In the rows, zero is written as 128.
Known rows, with every step that occurs
M -> B: [131 131 137 103 120 123 128 135 119 148 141 114 116 123 113 119 138 130
 146 122  93 113 153 129 153 115 123 151 126  90 117 145 139 132  84 114
 132 122 139 131 129 130 137 128 136  74 139 125 102 140 132 128 159 126
 139 146 144 160 100 132 106 132 133 126 134 182 139 121 153 118 128 141]
Q -> M: [119 146 114 110 121 149 130 114 122 102 152 119 126 111 137 110 134 112
 132 127 125 166 130 106 124 122 132 128 118 125 132 125 118 127 128 118
 160 117 143 123 124 122 116 134 129 127 131 115 105 120 113 137 152 112
 128 116 138 115 129 134 158 108 120 129 125 139  72  59 123 121 111 110]
Y -> E -> W -> B -> H: [146 172 104  74 149 105 121  95 124 112 111 116  97 165 117 130 114 182
  90 133 155 170 142 125 125  81 152 111 221 149 172 121  86 135 105 158
 136 124 164 137 129 108 149 116 136  39 119 115 133  79 154 150  99  71
 130  57 136 130  60 122 101 162 201  95 115 128 131 187 127 121 199 162]
Y -> P -> T: [119 129 118  85 149 152 118 116 114 115 105 143 122 128 174 117 125 134
 103 218 128 122 142 151 141 137 122 143 170 132 105 139 176 124 139 148
 144 128  74 102 142  75 112  82 128 111 130 127 128 135 143 135 142 100
 157 134 142 121 186 143 142 100 134 135 148 168 125 156 130 138 130 159]
H -> B: [131 128 133 118 125 134 128 119 132 151 143 111  97 119 110 128 127 109
 133 135 134 107 155 124 114 116 119 112 122  92 131 134 109 141 136 120
 136 150 168 151 109 123 113 143 132 119 138 129  99 108 102 129  77 139
 136 136 139 146 158 131 147 131 119 127 123 154 131 128 122 127 134 154]
B -> H -> E -> Y -> P -> T: [102 166 130  74 145 137 121 116 139 111  45 103  83 126 160 144 108 163
  65 235 168  92 134 166 111  99 133  84 230 195  81 121 161 132 144 180
 184 151  76 117 143  72 138  74 160 100 108  97 135  99 180 215 171  20
 158 100 167 132 165 174 147  88 190 151 153 145 144 162 116 127 142 191]
B -> H: [130 171 127 116 129 131 129 142 128 119 129 120 136 138 118 143 112 157
 125 132 148 140 127 131 130 115 130 110 138 139  96 133 114 139 123 126
 131 118 132 155 121 129 142 115 164  82  90 127 163 130 143 194 125 106
 127 122 131 129 125 146 129 113 214 120 122 133 117 123 113 120 136 127]
Q -> M -> B -> H: [123 193 118  70 123 151 134 132 118 119 161 100 124 126 110 108 130 131
 143 122 111 165 148 108 147  89 144 131 117 108  86 142 120 141  75 100
 168 104 159 158 121 124 145 131 173  32 113 110 103 129 126 206 177  89
 133 131 161 153 100 152 140  95 206 120 129 197  63  45 128 105 119 125]
H -> B -> W -> E: [147 164 129  70 125 131 194 142 110 158 121 126 108  82 108 142 130 137
 118 136 161 135 144  93 101 122 109 103 124 148 166 126  84 122  65 151
 137 151 180 150 104 133 127 150 130 159 127 141  97 105 117  80  88 133
 128 124 139 151 183 134 169 155 167 163 142 116 145 150 132 180 164 177]
Q -> M -> E: [106 159 121 112 163 149 182 123 179 124 127  94 116 105 129 119 143 119
 146 124 135 152 151  90 151 105 136 133 139 167 115  91 130 106 138 121
 162 131 140 125 131 120 133 141 141 109 132 113  72 130 128 135 138  97
 139  76 143 118 132 157 146 119 148 150 118 126  86  55 152 117 102 125]
B -> H -> E -> M: [121 155 106 125 126 127 143 145 160 101  79  92 126 101 132 124 140 163
 135 126 165 160 158 141  95  86 130  78 161 189 104 102 115 128 128 123
 138 148 120 210 119 141 153 111 170 122 110 115 139  94 135 209 122  43
 126  92 146 141 112 151 205 117 192 142 141 114 122 147 116 121 131 156]
Y -> P: [139 132 122  95 144 114 124 125 114 122 127 126 126 129 149 124 124 142
 114 198 141 130 143 149 124 129 129 152 120 124 133 127 149 127 129 130
 123 118 101 104 139  88 115 101 146 119 130 145 119 131 129 141 143 102
 131 108 141 118 181 133 134 101 129 129 132 150 134 155 121 144 131 127]
H -> E -> M: [120 123 107 138 121 126 142 135 158 116  74  98 115  97 145 111 146 134
 143 125 142 147 156 135  88 102 127  93 154 177 143 100 130 116 142 129
 133 158 119 185 124 138 132 127 127 152 144 115 109  98 129 146 122  61
 132  95 134 142 112 138 206 138 107 139 146 100 133 154 130 134 118 164]
Y -> E -> W: [143 130 110 119 143 103 146 104 122 123 111 116  93 145 125 117 117 145
  96 128 130 131 155 116 127  99 149 135 213 173 159 108 131 111 110 134
 133 131 123 103 141 110 149 126 107 108 144 128 126  98 148 118 135  87
 121  69 143 138 139 123  87 153 120  96 124  93 145 177 165 126 150 136]
M -> B -> H -> E -> Y -> P: [121 168 138  58 138  96 127 135 130 143  79  70  77 116 109 139 117 161
  96 214 139  82 152 165 118  78 140 117 157 160  95 131 153 136  77 145
 171 125 121 129 139  81 151  99 180  50 129 108  98  94 166 222 194  22
 134  92 176 167 139 176 119  94 187 135 152 185 162 157 133 134 137 177]
B -> W -> E -> M -> Q: [132 150  96  67 203 138 191 167  78 133  85 147 139  66 144 123 169 184
 132 133  99 193  99 103  97 107 134  84 146 167 175  68 107  86  79 168
 114  91 146 194  98 162 145 111 107 171  63 139 173 105 139  81 116  99
 143 156 121 163 150 145 183 148 134 152 155 109 137 172 172 177 146 163]
W -> B -> H -> E -> M: [117 173 104  89 128 124 123 126 168 102  76  98 119 110 134 121 145 175
 138 124 176 184 149 142  94  78 124  69 165 155 152 110  82 136 138 156
 137 150 157 217 112 139 142 119 157  85 120 107 109  77 132 178  92  46
 133  88 141 132  30 137 225 148 188 144 136 137 112 162  89 132 170 175]
E -> Y -> P: [116 118 127  88 140 126 124 121  82 116 114 110  97 121 148 146 129 151
  74 213 138 105  97 163 105 117 145 137 138 125 133 113 153 122 130 173
 150 124 105 103 141  78 113 113 128 144 136 119 124  97 153 144 156  91
 133 107 152 141 177 142 132 106 108 117 118 148 142 164 137 148 134 137]
B -> M: [122 167 126 120 128 152  81 140 132 111  98 120 145 148 126 139 132 111
 127 128 123 155 133 119 106 127 135 120 124 148 140 125 115 143 149 137
 119 121 148 179 124 127 140 119 147 102 127 127 123 127 145 157 119  86
 124 122 129 129 133 127 117 117 114 120 122 159  93 109 122 138 131 117]
W -> B -> H -> E: [126 176 129  85 131 107 110 130 186 125  79 110 114 134 109 138 114 156
 137 125 176 141 152 133 112 103 115  82 163 155 140 145  81 153 130 143
 141 143 167 155 125 129 148 118 162  60 111 114 101 106 142 167  94  59
 132  89 128 116  33 146 160 141 205 153 139 144 133 140  84 126 176 177]
Q -> M -> B: [117 148 121  86 120 148 127 123 115 124 164 107 118 100 124 100 144 114
 149 119  92 150 151 107 144  98 140 158 107  94 122 138 133 122  85 109
 164 107 156 123 124 123 133 142 136  76 147 107  72 129 110 136 181 110
 144 132 160 146 102 136 134 112 119 124 136 190  77  55 156 116 103 122]
Q -> M -> E -> Y -> P -> T: [ 81 148 112  66 178 181 171 101 135 106  94 105  80  97 177 115 143 134
  74 231 141 117 123 125 150 102 143 125 207 171  99  79 180  91 158 184
 211 136  92  95 147  66 108 103 116 124 137  85  72 105 164 150 181  63
 163  82 180 122 180 175 156  97 133 150 130 160  92  98 163 129 113 161]
W -> B -> M -> E -> Y: [ 98 162 134  86 170 155 110 113 157 121  64 100  98 143 119 156 151 147
  95 144 135 126 101 119 117 106 150 100 177 150 178  93  97 120 161 212
 151 145 180 183 121 118 132 138 119  79 138  98  74  84 172 129 106  73
 140  72 146 130  52 150 118 157 118 136  94 171 115 142 138 146 175 148]
B -> W: [137 159 126 106 129 103 184 153 130 137 112 117 128  87 120 138 119 150
 109 124 145 136 124 114 119 132 121 125 133 149 124 130 112 133  65 134
 130 123 135 133 126 140 148 136 142 176 116 129 162 126 138  74 118 120
 122 114 129 137 129 125 130 116 154 120 121 110 106 130 160 166 135 125]
T -> P: [136 128 149 115 122 134 133  95 114 127 155 117 111  87 176 123 148 196
 103 139  98 122 112 160 146  94 120 161 125 108 131 103 128 127 116 135
 118 125 102 114 133 123 137 114 120 113 121 136 125 116 130 135 124 118
 144 123 129 124 143 150 186 118 118 120 132 120 122 119 140 143 123 122]
E -> W -> B: [132 121 112 102 127 116 105  88 104 121 117 135  92 157 140 130 129 157
 101 107 138 146 122 143 125 101 138 119 162  98 182 125 100 121 101 161
 143 135 169 128 115 106 116 142 107  84 144 111 105  85 142  85  95 125
 132 112 125 122  43 115 117 164 121 117 112 152 111 159 129 126 192 148]
B -> M -> E -> Y: [ 93 158 146 121 164 154 136 129 153 132  66  86 105 138 118 161 133 134
  96 146 132 105 116 114 123 105 154 100 172 179 135  77 124 109 155 187
 157 143 151 179 125 120 145 133 132 105 125 103 104 102 175 164 138  70
 136  74 154 145 135 159 100 120 117 127 101 147 121 121 160 139 140 131]
H -> E: [130 130 136 126 126 107 140 135 183 138  75 105 107 119 118 133 116 118
 135 128 148 107 158 126 110 120 119 112 150 179 127 126 128 128 129 118
 139 145 127 125 137 128 144 128 135 126 137 128  96 121 128 134 135  71
 129 103 132 125 116 140 143 130 131 148 151 108 151 124 117 127 133 159]
B -> W -> E -> Y -> P: [135 159 123  51 142 123 187 141  69 122  91 125 101  87 149 154 130 175
  58 218 158 132  86 128  93 115 136 123 147 190 177 101 127  98  65 205
 150 121 112 106 136  86 123 111 122 187 127 132 120  92 175  87 175  94
 129  99 153 146 204 148 146 133 155 157 140 116 152 187 151 202 160 157]
E -> Y -> P -> T: [103 120 120  86 147 166 112 106  79 102  93 134  91 120 176 132 131 145
  57 232 131  94 100 166 122 124 135 127 200 136 113 121 179 111 141 196
 168 135  79  98 141  73 108  94 112 145 129  98 131 105 162 140 168  92
 153 132 165 137 176 148 131 106 112 127 137 165 133 171 139 136 135 166]

Rows
[133 163 135  38 140 129 185 138  69 142 108 111  77  66 133 159 130 159
  63 219 170 110 115 129  89 103 124 108 137 152 177 113 114 117  61 198
 157 138 157 127 115  81 113 130 123 176 135 121  92  76 141  98 122 102
 132 105 158 162 226 152 171 132 139 153 134 137 161 188 139 199 175 182] : H -> B -> W -> E -> Y -> P
[128 168 112  80 126 117 109  94 106 114 117 128 101 171 127 131 112 180
  98 116 158 164 135 143 132  89 148 106 174 107 138 127  85 131 100 162
 144 127 174 153 105 110 133 122 150  41 107 111 138  80 153 151  94 104
 127 109 127 133  34 130 109 146 198 117 110 163 106 160 108 112 194 148] : E -> W -> B -> H
[132 161 127 119 123  92 142 122 161 132  69  88  82 154 102 130  95 150
 120 112 169 127 172 136 125  78 141  87 182 192 105 110 108 129 103 119
 152 142 141 146 119 106 153 119 165  68 109 113 135  92 162 194 134  47
 122  87 143 133 112 152 110 112 208 141 138 112 131 134 118 105 157 158] : B -> H -> E -> W
[122 156 124  75 201 109  58 116 147 138  34 118  76 163 112 138 130 131
 121 107 103 150 152 119  94  99 140  72 182 143 179 106  90 118 137 163
 129 113 195 176 113 106 152 117 127  33  90 118 113  89 156 121  87  29
 138 123 123 132  34 141  98 138  88 136 148 192 113 136 128 131 191 179] : H -> E -> W -> B -> M -> Q
[116 161 122  94 205 147  66 147 112 139  87 127 139 145 115 137 136 116
 144 128  67 140 125 115 111 138 145  97 126 122 128 110 119 119 155 140
 111  85 164 185 119 129 147 100 143  87  66 137 171 136 140 159 112  84
 138 167 125 136 135 144  97 102  96 117 132 190 113 105 139 129 124 129] : B -> M -> Q
[134 160 100  79 117 150 203 148  94 137 112 118 116  62 138 131 160 159
 117 139 160 170 141 103  80  94 116  88 134 145 188  92  85 108  76 164
 140 155 166 206  95 144 121 143 116 189 130 135 108  82 105  87  77 121
 131 117 149 161 177 137 229 164 146 156 137 114 132 178 141 184 155 177] : H -> B -> W -> E -> M
[128 171 133  88 123 124 124 141 125 146 142 109 129 135 104 126 123 151
 138 128 115 125 150 132 155  95 135 131 128 104  82 152 131 143  75 115
 137 114 148 163 117 131 154 122 172  33 110 125 131 139 140 196 152 111
 135 139 151 170 102 149 103 113 216 127 132 192 127 119 136 111 129 142] : M -> B -> H
[106 123 129  88 148 138 121 112 136 116  42 107  74 108 166 131 123 132
  70 239 149  78 130 158 106 120 126 101 221 188 115 117 175 118 153 179
 178 157  74  92 146  68 123  90 122 145 144 102  99 101 170 149 167  40
 152 105 166 130 166 159 146 102 111 154 165 141 152 171 141 137 135 195] : H -> E -> Y -> P -> T
[124 159 118  92 124 118  70 111 164 119  45 101  86 164 121 138 113 131
 113 107 152 154 161 123  91  96 139  89 171 165 193 121  87 136 133 164
 139 159 187 175 114 103 142 136 134  60 146 113  67  78 158 114  94  33
 132  79 134 123  38 127 123 151 105 143 134 171 103 144 109 137 195 170] : H -> E -> W -> B -> M
[121 115 102 115 198 140 118 138  86 123 114 130 129 103 147 116 164 158
 147 130  77 159 112 137 112 112 140  93 142 106 133  83 129  96 142 137
 117 101 130 193 113 152 135 108 115 133  72 126 181 110 117 142 113 106
 145 166 135 150 119 144 174 132  93 118 132 147 122 155 154 123 118 141] : E -> M -> Q
[146 134  96  87 144  95 126  92 119 117 120 129  83 153 133 126 127 169
  86 125 133 149 139 119 119  97 150 135 223 142 206 120  99 121 106 165
 131 131 158 111 132 103 135 134  98  80 152 123  97  79 148  88  98  89
 130  63 137 123  65 106 105 175 121  95 116 123 136 188 145 133 189 161] : Y -> E -> W -> B
[119 162 111 100 199 122 130 150 146 130  70 104 118 103 126 125 142 158
 155 131 117 161 155 139 100  85 132  47 171 176 102  84 119 114 144 121
 132 114 135 216 117 143 159  91 164  95  48 122 183 108 135 219 111  34
 142 139 138 150 109 171 189 110 176 142 154 127 136 146 129 121 123 175] : B -> H -> E -> M -> Q
[127 128 119  97 126  91 121  98 163 129  74 114  69 149 127 128 117 144
 113 106 160 135 157 135 112  96 134 103 180 148 179 127 100 127 108 152
 148 157 164 123 122 104 133 142 115  87 152 113  77  78 152  90  99  70
 128  84 130 120  29 125 129 165 118 141 139 133 137 158 119 132 190 178] : H -> E -> W -> B
[110 167 133  86 128 119 112 114 154 117  68 103  87 129 110 154 122 165
  88 144 177 114 106 140  93  94 136  69 186 156 147 120  83 136 130 189
 166 154 170 154 124 124 141 126 144  86 119  89 104  73 165 172 122  49
 128  86 142 136  28 156 154 147 185 147 125 139 132 155  95 133 184 178] : W -> B -> H -> E -> Y
[105 170 122  41 149 141 102 102 142 102  47 115  80 126 160 145 114 181
  60 236 177 114 126 169 103 103 128  80 236 163 120 132 136 137 149 207
 185 161 115 125 135  67 134  84 149  73 118  91 107  77 179 174 138  24
 159  98 158 122  84 165 164 118 183 150 150 180 132 187  98 133 185 207] : W -> B -> H -> E -> Y -> P -> T
[130 174 142  91 125 105 131 147 179 148  95  87 106 124  90 122 119 144
 149 126 132 110 181 125 143  92 120 106 151 155  84 147 129 148  84  95
 146 130 144 160 130 126 167 117 181  31 123 125 105 130 148 207 162  53
 131 109 154 162  92 159 123 110 214 146 150 163 150 122 129 111 128 171] : M -> B -> H -> E
[109 164 139  70 174 144 123 122 137 142  82  71  72 126 119 158 136 130
  93 217 150  85 156 137 100  90 140 111 143 144 136  93 132 123 167 173
 158 144 161 173 127  74 120 115 158  92 140 116  66  85 150 180 103  58
 139  58 178 152 214 169 128 102 116 130 100 201 137 148 144 159 143 169] : H -> B -> M -> E -> Y -> P
[134 161 132  90 118  85 142 125 151 155  83  75  74 152  91 118  97 152
 133 105 135 116 190 136 145  71 140 105 175 152  89 137 130 129  55 103
 156 143 151 151 120 111 165 126 174  13 126 113 109 102 163 199 166  53
 132 104 157 173  86 157  89 118 205 133 147 162 141 134 147 102 151 172] : M -> B -> H -> E -> W
[124 128 125  70 145 147 147 128  67 111 106 134 103 127 157 151 143 150
  69 229 145 129  87 140 104 120 146 126 143 172 174  99 139  98 120 206
 148 125 111  92 138  77 107 106 109 135 137 126  94  92 156 141 178  98
 135 123 146 138 204 157 142 145 132 162 146 126 172 183 117 158 154 151] : W -> E -> Y -> P
[104 124 142 132 168 130 182 121 147 143  96  92  90 115 117 146 132 148
 100 145 138  88 104 124 141 103 147 109 178 172 126  82 139 104 140 177
 161 147 129 126 129 126 131 142 119 134 134 104 104 104 165 136 145 107
 143  89 153 140 129 154 108 138 135 140 108 111 150 142 162 129 130 138] : M -> E -> Y
[141 166 121  83 131 123 191 155 118 133 104 139 135  93 128 142 138 154
 113 135 156 161 115  91 119 125 124 114 139 184 167 115 104 113  61 164
 127 129 143 131 118 142 143 135 121 168 119 142 123 123 145  71 130 128
 124 122 125 135 155 131 145 147 175 165 142  89 137 149 142 179 151 147] : B -> W -> E
[133 155 128  27 146 114 187 149  64 141 102 109  95  76 131 145 148 185
  74 217 130 116 106 130 118 103 134 142 139 157 164 115 140  99  14 190
 154 110 129 109 128  91 139 125 125 131 138 131  97 100 173  92 202  84
 139 113 170 182 178 153 126 134 155 150 147 168 167 183 180 194 159 165] : M -> B -> W -> E -> Y -> P
[122 152 112  73 199 130  48 110  89 130  81 141 101 175 130 136 132 142
 114 105  81 168 121 126 108 107 149  89 160  93 183 108  90 116 134 173
 119  92 201 183 105 110 142 114 126  33  77 118 142  93 157 112  77  81
 144 150 121 132  49 126  83 143  84 112 119 212  98 137 141 129 191 151] : E -> W -> B -> M -> Q
[130 187 113  45 124 141 194 154  96 134 134 118 122  67 119 116 151 139
 135 125 113 182 139  71 133 100 132 149 111 153 158 128 110 110  13 144
 165 108 168 129 117 135 143 149 125 114 138 127  70 129 135  81 190 104
 140 123 154 160 135 141 151 138 170 160 152 154  90  80 171 164 137 144] : Q -> M -> B -> W -> E
[129 175 126  84 133 130 110 118 133 116 127 134 133 150 124 139 125 162
 120 127 159 163 118 132 132 108 128 107 139 109 133 144  83 147 124 154
 138 123 162 159 119 133 140 120 159  63 105 125 126 110 137 157  92 112
 134 122 124 117  46 124 147 141 208 131 112 163 106 141  87 130 178 146] : W -> B -> H
[110 159 140 116 127 115 137 131 152 124  65  88  87 128 107 156 106 150
  97 150 167  94 122 140 104  93 138  70 179 195 102 108 113 135 127 161
 166 147 130 145 130 118 151 124 152 112 112  98 135  83 170 203 157  49
 126  90 150 142 106 164 137 110 188 140 134 118 144 135 115 122 140 160] : B -> H -> E -> Y
[123 149 134  78 125 143 189 129  76 144 110 119  83  73 114 163 131 150
  77 156 157 110 103 105  89 107 124  85 148 156 180 106  81 121  66 198
 171 158 180 144 100 123 125 152 105 187 134 116  97  70 146  75 117 129
 131 123 155 163 175 145 161 156 146 155 129 112 149 169 145 187 166 182] : H -> B -> W -> E -> Y
[115 177 130  88 173 144 112 124 183 126  76 111 133 149 121 141 145 137
 130 128 144 151 143 104 136 113 136 119 153 149 171 111 101 132 159 171
 124 138 177 187 120 130 142 130 141  57 130 124  62 117 154 124  80  72
 136  77 130 116  61 133 120 149 137 138 104 182 109 127 129 138 171 152] : W -> B -> M -> E
[117 167 103  67 204 121 106 139 148 121  63 116 112 109 128 120 158 181
 146 129 130 176 138 139  95  84 128  50 173 127 137  92  91 125 146 154
 129 109 167 221 105 153 152  94 154  70  63 111 151  87 134 178  77  31
 149 133 133 140  27 151 209 140 171 144 147 160 123 164 109 131 168 189] : W -> B -> H -> E -> M -> Q
[107 174 129  52 176 140 105 112 140 119  63  94  97 144 145 158 154 157
  77 216 154 122 110 135 115 101 150 123 158 150 179  96 111 127 160 209
 147 128 153 165 132  79 117 112 142  71 143 108  61  85 178 141 117  45
 144  53 155 122 106 152 125 128 118 128 101 202 116 166 133 167 178 158] : W -> B -> M -> E -> Y -> P
[120 171 135 122 169 142 133 140 188 134  77  98 133 147 112 144 137 110
 144 127 130 130 152  95 136 118 145 121 142 179 128  97 127 118 153 140
 121 132 149 180 127 123 146 120 156  82 121 131  93 138 153 160 114  75
 133  83 138 126 139 144 106 121 139 138 113 154 116 110 148 134 134 136] : B -> M -> E
[124 154 102  94 120 138 139 148  99 114 134  96 136 109 125 111 154 172
 144 115 113 166 145 146 138  74 138 120 133 104  95 121 129 120  82 124
 134 115 137 219 108 146 147 117 164  64 111 117 139 111 128 203 141  92
 137 128 153 182  97 147 169 124 193 114 127 185 105 145 149 111 127 141] : E -> M -> B -> H
[126 113 100 107 119 141 130 139  92 129 135  99 127  98 141  96 165 154
 150 122  91 147 144 145 129  93 139 139 126  91 133 115 144 112  88 130
 129 124 128 195 112 144 132 131 119 103 148 123 114 110 120 142 147 105
 142 137 154 178  95 132 174 143 111 116 134 176 118 154 165 126 117 140] : E -> M -> B
